Each row was made from one path, in order. Every step used is in the known rows, and no mark comes twice. Write each row's path.
In the rows, zero is written as 128.
Known rows:
kesor > golu: [140 123 105 124 125 113 131  96 105 114 115 105 122 122 106 119 142 114
 135 109 150 159 121 147 139 165 150 172 149 125  92 137 102 174  95 127
 114 141 134 105 103]
zuno > sebuf: [108 136 148 156 122 144 124 135 128 137 134 138 119 116 100 116 115 130
 115 128 117 114 156 144 148 181 140 177 145 136 133 125 118 183 130 113
  92 128  98 126 111]
tede > momap > golu: [173 116 109  96 147 150 134  82 152 151 155 142  74 141 142 157 132 139
  99 130 142 181 161 138 129 133  82 126 122 124 150 100  87 136 109 151
 102 154 163 154 117]
tiko > tede > momap > golu > sebuf > zuno: [139  96 162 119 132 102 114  80 161 124 150 182 127 182 160 104 129 125
  69 137 110 183 135 106  75  88  20 110 113 156 198 105 168  56 143 109
 181 149 151 119 125]
golu > sebuf > zuno > kesor: [101 138 176 177 161 129  88 111  94 159 111 130 140 172 113  85  97  84
 114 164 137 142 142 108 121  99 118 139 141 133 142 101 137 143 108 101
 142  98  95  64 147]
loramo > momap > golu > sebuf > zuno: [146 110 161 128 113 134 103  77 132 157 112 155 116 157 144 117 156  94
 143 117 130 162 129  72 118 139  66 115 125 151 178 144 182  76 147 100
 159 152 175 128 119]
tiko > tede > momap > golu > sebuf: [149  98 142  86 155 112 148 101 190 137 180 181 120 185 145 113 105 145
  90 126 137 216 133 136  78 113  57 133  98 145 194  86 141  85 127 120
 159 159 147 140 120]
vago > zuno > kesor: [145 141 146 122 175 183  94 126  85 162  86 113 134 169 111 100  88 133
  97 142 155 118 124 147 165  83 189 112 105 126 103  67  74 166  96 119
  73 101  87  70 128]
tokor > kifik > tede > tiko: [106 119  53 131 130 128 102 135 123 151 194 133  92  65 112 166 159 123
 193 113 164 160 106 164 113 201  99 126 155  98 143  87  97 147 164 153
 127 151 125 114 114]
golu > kesor > zuno > vago > tede: [ 84 199 117 172 148 136 116 155  93  84  52  85 224 100 156  43  60 100
 163 145 130  70  77 161 114 121 225  82 161  93 124 163  92  92  80 144
 116 145  86  94 144]
tede > kifik > tokor: [134 115 105 136 158 117  94 115 176 149 136 125 137 152  84 189 134 111
 144 147 108 158 133  88 143 151 114 152 135 126  88 137 106 121 180 182
 129 105 128 107 141]
sebuf > zuno > tiko: [ 85 121 111 172 136 141 102  96 111 129 111 104 117 108 119 163 137 121
  92 127 112  78 170 111 156 132 108 141 172 116 125 148 151 153 131 150
 129 125 120  79 116]
golu > momap > tede > kifik: [145  70  77 129  91 154 134 114 190 129 128  83 130 168  85 150 154 153
 124 142 146  87 142 130 114 172  74 181 105 151 132  83  73 138 163 151
 150 162 133 146 134]
kesor > loramo > momap > golu > sebuf: [165  87 165  78 125 164 157 126 196 151 130 189 129 151 128 118 124 111
 188  98 129 177 113  78 136 141 113 142 117 129 151 133 182 124 142 133
 125 148 148 168 138]
sebuf > zuno > vago > tede > tiko: [136 159 103 171 135 116  97 162  98  60 103  71 148  80 190 137 134  87
 111 131 140  42  84 147 136 154 138  86 133 141 141 166 111  57 105 144
 189 157 130 101 141]
loramo > kesor: [113 140 131 117 135 121 128 129 116 151 112 125 116 147 105 128 163 148
 145  99 108 104 129 106 138 144 153 133 147 130  88  90 135 194 123 128
  88 101 151 119 108]
sebuf > zuno: [110 137 136 156 134 133  74  89  89 110 104 102 125 139 149 131 167 113
 118 132 113 109 141  97 141 130 106 134 139 124  98 129 138 151 134 135
 127 116 139 103 131]
kesor > golu > momap > loramo: [165 114 125 157  67  90 164 146 107 141 128  80 118 121 111 147  89 111
 150 108 140 126 127 169  96 177 133 161 134 150 105 150 109 158 113 147
 123 133 124 123 131]
tokor > kifik > tede: [ 92 128  81 124 146 149  96 115  94 156 164 155 105  80 120 127 149 134
 178 110 164 176 123 138 114 152  98 146 154  92 123  95  91 173 180 118
 101 116 138 138 136]
tagir > golu > sebuf > zuno > vago > tede: [128 161 173 188 157 143  88 144 114  69 123 118 217  95 215  84 111  31
 102 149 158  77  86 143 151  94 147 102 118 160 132 189 120  46 137  98
 174 112 107 141 166]
tiko > tede > momap > loramo: [139 118 122 103 116  82 144 137 131  90 180 127  95 122 171 170 115 179
  81 122 112 141 154 176  86 104 101  95  86 135 144 127 147 115 133 115
 156 116 157 130 150]
loramo > momap: [127 117 106  89 130 132 128 124 136 119 123 105 122 118 145 162 163 167
 152 116 147 147 155  97 151 177 136 134 108 106 106 136 153 149 142 109
 120 147 163 149 114]
tede > momap > loramo > sebuf > zuno: [178 150 159 139  98  84 117 117  70 120 168 141  59  83 150 157 156 144
  85 129  95 123 160 156 107  89 110  61  97 134 144 166 141  97  88 101
 168 126 161 147 151]
loramo > momap > golu > sebuf > zuno > tiko: [120  97 139 146 120 144 134  93 156 182 119 154 113 121 122 151 134  99
 116 110 129 137 152  89 138 145  64 123 162 141 195 161 193  78 144 119
 159 161 166 111 105]
loramo > vago: [114 164  93 110 133 115 133 138 106 118 124 120 111 117 139 120 142 142
 153 135 129 147 134 106 127 135 162 168 109  80  90 142 141 141  92 140
 140 136 158 152 137]
sebuf > zuno > vago: [135 171 112 184 155 143  77 113  84  97 113 101 133 105 155 106 144  96
 112 120 133  86 139 119 138 123 126 104 114 103 115 157 122 127 145 137
 144 107 145 107 145]
tagir > golu > momap: [154 112 144 155 133 152 123 147 162 126 149  89 175 135 138 160 134 112
 138 138 157 123 137 121 160 168 129 149 104 130  79 123  95 170 170 167
  83 111  78 168  92]
loramo > kesor > golu > momap: [145 110 127 132  76  97 177 153 132 165  74 103 141 140  65 112 130 131
 153  94 116 123 122 118 121 188 141 165 155 146  94  98 121 194 118 123
  82 135 119 124  79]
kifik > tede > momap > loramo > sebuf: [172 151 153 126 110  97 170 129  80 163 212 166  44  63 137 147 119 175
 130 143 135 183 147 177 113  98 127  45  93 125 164 128 132  94 104  73
 145 150 128 201 134]
vago > tede: [111 124 137  97 151 141 128 133 114  92 107 106 160 130 169 126 128 129
 129 137 149 116 112 127 135 146 147 161 143 134 102 128  97 141 101 113
 131 145 124 147 156]
momap > golu > kesor > loramo > sebuf: [162 125 171  85 161 161 153 138 140 179 117 170 125 158  97  83 130  97
 168  92 107 161  89  87 138 103 174 115 152 104 157 158 121 141 113 171
  85 107  92 159 107]
golu > kesor: [ 86 137 120 145 157 135 111 117 115 159 116  97 154 158 142 116 120 111
 153 145 111 129 124 127 125 146 164 140 143 103 124 141 107 155 114 165
  90 107 102  98 128]
kifik > tokor: [111 136 143 125 181 117 119 139 148 141 166 135 154 171 110 168 122 139
 152 147 129 181 142  93 154 146 137 141 114 114  88 125 125 148 153 167
  89 102 108 137 125]
sebuf > zuno > vago > tede: [126 160 130 157 154 139  94 140  75  63  76  95 168  95 196 100 126  94
  96 130 145  61 112 120 137 117 137 108 135 128 129 174 105  88 127 109
 163 129 134 125 171]
tiko > tede > momap > loramo > kesor: [127 136 137  94  97  63 165 164 131 115 152 146  94 128 142 159 137 196
  90  95  79 100 143 165  82  96 115  73 111 159 135 104 165 140 139 102
 132  91 179 129 131]
kifik > tede > momap > golu: [162 116 118 112 142 160 157  72 128 177 165 169  67 120 137 135 119 154
 125 158 162 208 153 133 131 122  72  95 130 137 176  82  97 109 136 122
  98 165 137 177 101]
golu > momap > loramo > sebuf > zuno: [166 137 189 168  88  97 129 163  71 146 139 109 100 122 112 145 141 125
 131 113 109  90 140 112  90 133 109  99 114 141 130 159 145 124 137 123
 161 121 120 152 134]
golu > momap > loramo: [141 117 141 161  96 120 139 159 126 150 156  87 118 141 133 168  96 138
 156 125 127 105 141 145  93 173 117 142 108 126 113 123 114 164 142 164
 124 110 120 148 156]
kesor > loramo > momap > tede: [137  87 117  45  98 178 164 132 177  71 127 137 139 134 138 139 171 192
 169 109 142 104 137 117 183 137 137 133  82 130 116 123 163 161 140 105
 108 145 153 183 124]
momap > loramo > vago > tede: [116 173 123  99 106  97 154 177  76  98 119 108 116  86 191 124 105 119
 139 134 128  91  94 147 103 102 186 143 130 126 107 187 137  93  68 114
 177 123 176 171 194]
momap > tede: [105 113 104 100 137 162 131 104 128 101 161 113 135 163 128 124 163 170
 119 136 161 113 139 156 150 136 119 154 104 131 127  93  94 167 118 112
 119 141 151 141 119]
tokor > kifik > tede > momap: [117 115  72 107 127 135 113 110 124 143 177 171  80  61 140 148 133 156
 147 140 156 196 155 166 112 147  72 121 124  82 138  95  84 150 156 116
 102 145 138 164 146]
loramo > kesor > golu > sebuf > zuno > tiko: [ 82 126 147 190  87  89 144 108 119 170  79 148 136 113  61  97 125  83
 110  97  87  94 127 136 135 135 130 150 206 163 136 145 187 132  90  97
 132 144 129  51  97]
tiko > tede: [107 112 125 106 164 112 122 135 130  88 144 120 147 163 136 129 149 173
 114 108 135 148 122 109 113 132 115 152 116 120 114 103 140 153 161 123
 141 117 130 111 112]
momap > loramo > sebuf: [164 154 157 125 137 109 139 152  75 144 181 122  80 105 115 142 146 142
 136  92 126 135 125 154 110 125 167 113 117 119 124 156 123 144 101 110
 151 113 145 155 144]

Which path is each row?
[133  95  81 111 142 111 102 103 161  98 118 104 124 149 102 144 173 148
 101 108 113 127 121 107 103 138  92 160 136 133 115 107 123 125 187 145
 183 115 152  86 129]
tiko > tede > kifik
[112 118  84 103 141 148 117  93 125 213 154 179  88  97 138 119 108 105
 155 136 150 212 130 160  95 131  75 103 167 111 200 107  61 115 163 150
  71 120 137 150 126]
tokor > kifik > tede > momap > golu > kesor
[128 126  87 123  97 115 121 121  99 151 211 158  58  39 153 173 118 148
 148 121 147 169 147 201  87 125  86  95 122 108 148 120  97 141 153 117
 119 114 165 166 179]
tokor > kifik > tede > momap > loramo
[119 137 182 189 136 139  63  93 129 118 151 129 178 140 164 113 155  55
 121 153 128 128 115 115 150 110 113 125 126 154 106 145 156 113 147 121
 139  99 101 112 128]
tagir > golu > sebuf > zuno
[147  91 129 126 114 178 145 144 172 100 167  88 185 160 136 144 149 151
 120 152 181  97 135 149 162 146 126 148  87 155 106  99  83 157 165 132
  90 129  93 185  87]
tagir > golu > momap > tede
[151 145 126 132  49  72 187 114  85 166 136 154  58  63 116 130 113 152
 130 117 111 146 126 201 116 111 139  70 153 185 132 113 141 121 101  73
  98 123 159 144 109]
kifik > tede > momap > loramo > kesor > golu
[127 164 142 116 123 145 126 155  96 102  62 137 116 128 126  85 121 109
 138 143 105 115 128  69 158  59 175 127 135  90  92 142 175 169 100 129
 118  69 108 114 143]
sebuf > zuno > kesor > loramo > vago
[131 156  99  65 108 101 163 159 132  84 106 137 117  87 194 130 106 149
 112 177 126 138 138 133 131 113 151 138 100 100 113 153 119  77  50 100
 152 182 157 198 171]
loramo > vago > tede > momap
[127 142 167 154 105 175  92 135 112 157  98 147 139 132 105  97  93 130
  88 131 108  82 133 162 163 145 168 148 113 155 114  99 110 147 121 108
  74 145  84 107 120]
vago > zuno > sebuf
[159  76 115 140 120 154 129 147 231 126 167 103 182 176  85 195 148 121
 118 169 153 109 125 115 168 139 103 150  89 171 100 122  75 101 227 170
 105 103 100 174  97]
tagir > golu > momap > tede > kifik > tokor
[132 126 110 129 127 127 140  88 122 145 165 155  89 100 155 146 115 172
 130 175 141 186 163 151 139 127  96  95 107 115 137  86 119 120 124 105
 104 167 114 172 128]
kifik > tede > momap
[154 107 136  68 143 161 159 158 152 116  85 131 120 124 118 140 121 158
 158 114 146 142 152  89 180 131 174 120 124  98 110 123 149 200 136 116
  84  99 109 136 123]
zuno > kesor > loramo > momap
[122 102 109 110 167  89 110 135 188 115 138 137 150 176  84 181 147 148
 119 129 107 158 116  82 117 131  97 152 125 140 106 123 135  92 219 164
 162  90 127  99 125]
tiko > tede > kifik > tokor
[103 140 118 118 137 112 136  93 158 114 102 141 154 153 118  81  93 155
 115 136  99 172 116 135  81  94 120  63 151 120 171  96 132  90 112 161
 101 153 115  86  74]
tiko > tede > momap > golu > kesor > zuno
[122 138 192 184 167 146  77 110 108 137 134 121 167 157 139  95 119  54
  99 166 151 136 127 128 160  78 140 114 136 151 127 124 130 136 132 100
 118  64  74  84 115]
tagir > golu > sebuf > zuno > kesor
[133 130 153 148  77 109 158 185 120 180 125 104 114 142 109 159 118 145
 156  94 101  68 134 130  91 166 133 122 135 157 105 101 137 185 149 143
  96  92 137 142 135]
golu > momap > loramo > kesor
[ 94  95 102 161 152  92 103 122 179 120 108 137 145 135  67 200 145 137
  74 134  76  98 149  75 138 107  65 125 170 144 135 161 175  69 230 172
 172  94 121  55 107]
sebuf > zuno > tiko > tede > kifik > tokor
[110 181 138 102 105 163 108 156 120 149  48 149 169 144 150  68  85 109
 169 143  67  99  76 118 151  68 234 116  99  88  82 156 156  97  84 181
  79 115  89 127 163]
golu > kesor > loramo > vago > zuno
[137 177 162 160 154 141 109 160  99 114  90 144 155 105 136  60 127  88
 158 107  88  82  99 107 145  82 188  63 123  85 147 209 146 109 126 150
 124  92  82 130 139]
golu > kesor > loramo > sebuf > zuno > vago
[142 112 150 130 164 153 122  93 151 179 168 155 125 180 123 105 115  87
 149 123 155 192 114 114 102 149  97 170 133 137 154 102 116 126 116 144
 134 142 141 131 132]
momap > golu > sebuf
[ 81 178 163 173  77 122 142 144 129 139  66 150 145 105  36  74 113 153
 141 106  68  74 132 133 136 162 182 121 188 149 103  82 164 204 104 103
  62 137  95  87  67]
loramo > kesor > zuno > sebuf
[141 145 130 127  77  81 159 133  81 142 110 106  95 100  97 134 141 109
 131  68 108 100  98 178 121 135 175 128 168 172  90 139 139 186  97 107
 115  87 179  93 115]
momap > loramo > kesor > golu
[120  86 116 117 110 156 153 139 159 119 153  99 157 184 115 130 131 182
 136 147 163 104 150 138 126 166  95 169  92 132 129  75  91 164 142 133
 110 159 115 171 115]
golu > momap > tede
[121 128 151 148 130  77 145 156  82 112 155 133  98  95 100 156 153 168
  68  78  98  80 140 139 110  69 123  85 153 143 166 183 193  97 147 103
 200 102 137  97 108]
momap > loramo > sebuf > zuno > tiko > tede
[122  76 123 105 160 123 184 114 216 158 185 184 112 150 116 141  79 150
  63 125 128 187 158 150  94 114  55 133 132 134 220 106 144  80 122 131
 158 180 130 123 106]
zuno > tiko > tede > momap > golu > sebuf
[ 85 100 159 177 148 117 106 123 168  97 154 141 197 127 140 131 129  98
  69 131 119 104 130 126 147  90 102 126 151 152 149 159 197  89 180 116
 165 108  91  81  93]
tagir > golu > sebuf > zuno > tiko > tede
[154 141 133  72 119 108 174 144 160 138 132 183 120 127 186  91  85 101
 119 165 135 192 106 129  90 102 113 149 112 134 177 144 125  30  42 101
 172 204 169 206 175]
loramo > vago > tede > momap > golu > sebuf
[123  93  90 112 139 133 117 107 186 125 166 124 137 180  80 172 159 145
 128 159 137 132 124 125 147 131 104 148 110 153 116 118  90 103 171 150
 137 120 146 130 132]
momap > tede > kifik > tokor
[ 92 202 101 201 155 133 101 127  99 117  83  84 192 113 120  60  73 106
 171 138 116  93  98 158 114 133 206  79 149  67 120 143 109 132  93 175
  97 128  90  70 118]
golu > kesor > zuno > vago
[131 115 114  88 141 146 137 113 137 178  92 115 125 157 141 127 140 118
 161 108 144 160 129  88 135 155 130 109 148 126 168 158 128 113 148 145
  98 125 157 135  92]
loramo > momap > golu > kesor
[149 104 127  75 113 153 141 142 168 100 103 138 135 114 143 155 153 163
 181  93 116 133 140  82 171 157 150 137 105  96  90 147 175 177 151 136
 100 134 137 159 137]
kesor > loramo > momap
[124 149 141  59 147 150 177 206 124  85  60 140 141 112 146  79  77 120
 146 143 131 112 102  99 155  71 217 158 145  96 101 140 130 150  66 106
 118 101  98 166 171]
zuno > kesor > loramo > vago > tede
[190 133 171 168  61  67 145 148  58 136 118 106  98  98  87 119 134 102
 131  91 124 117 122 138  96 139 122 123 134 154 124 183 137 120 108 103
 169 144 123 134 105]
kesor > golu > momap > loramo > sebuf > zuno
[123 130  92 154 121 127 128 117 114 147 179 113  99 101 127 159 140 141
 176 151 151 151 114 140 136 183 125 104 131 130 137  79 124 114 131 143
 133 167 100 117  92]
kifik > tede > tiko
[124 115 135 143 121 100 136 103 127 135 139 132 146 143 104  90 105  89
 152 124 137 192 105 159 112 166 143 193 136 132 118 133 128 136  75 106
 144 167 122 103 127]
kesor > golu > sebuf
[159 127 167  97 159 208 108 150 121 143  70 144 147 162 104  90  77 128
 122 126 127 105 110 133 180  65 203 115 110 114  75  75 104 187 103 144
  55  90  60  86 152]
vago > zuno > kesor > loramo
[ 92 137 167 177 125 122  76  86 106 134 136 136 153 169 147 100 134  88
 133 148 111 136 129 107 104 133  92 148 126 125 125 122 162 116 119 119
 155 136 127  93 156]
golu > sebuf > zuno
[101 105 109 114 153 157 121 137 137 123 108 133 160 143 115 141 105 175
  65 104 117  86 130 150 147  94 145 127 116 126 120 100 140 117 142 139
 117 145 101  71 107]
vago > zuno > tiko > tede
[132  93  67 111 117 165 107  79 160 112 140 101 115 150  97 142 182 141
 112 132 139  94 129 147 134 140 101 166 123 147 129  99  79 134 144 129
 157 140 167 116 142]
momap > tede > kifik
[106 146  75 103 103  71 196 178 145 104 170 141  75  65 155 188  86 193
  71 121  93 115 171 181  96  89 132 109 109 100 162 176 186  76  99 131
 177 134 167 140 146]
zuno > tiko > tede > momap > loramo > vago
[107 160 109  84 132 115 147 166 102  87  94 120 144 103 176 105 122 132
 136 149 136 119 105 106 126 123 175 170 130 106  96 156 125 106  74 107
 158 149 153 178 158]
loramo > vago > tede
[117 103  78 106 120 143 133 125 149  98 186  86 119 144 124 161 172 159
 134 133 158  90 116 175 147 175 126 129 107 143 144  79  98 134  96 146
 149 174 132 115  96]
momap > tede > tiko
[116 136 147 157 166 144  91 104  69 131  90  98 116 152 119 110 134 110
 100 143 143 116 154  99 148 100 129 119 153 125 122 109 115 178 122 109
 108  74 113  69 121]
sebuf > zuno > kesor
[150  82  60  77  93 146 128  94 178 104 117  93 103 128 112 167 201 168
 129 120 148 102 146 122 149 160  96 141 106 149 137 125 113 106 166 101
 162 159 195 145 120]
loramo > momap > tede > kifik
[128 107 122 111 160 116 113 142 174 117 105 122 166 145 115 179 125 104
 130 161 119 131 105  90 137 146 128 155 150 152  98 153  86  79 163 156
 149 122 125 132 162]
vago > tede > kifik > tokor
[158 174 157 139 160 121 115 168  60  75  95 121 142  82 158  78 149 105
  95 110 147  81 102 112 135  97 161  91 124 119 138 190 105  71 108  74
 183 148 127 160 153]
loramo > sebuf > zuno > vago > tede
[112 166 172 139 122 122 127 155 119 122  87 171 132 145 126  57  93  81
 154 164  99 137 117  79 125  60 162 149 125  95 125 138 195 135  86 118
 142  95  96 111 168]
golu > sebuf > zuno > kesor > loramo > vago
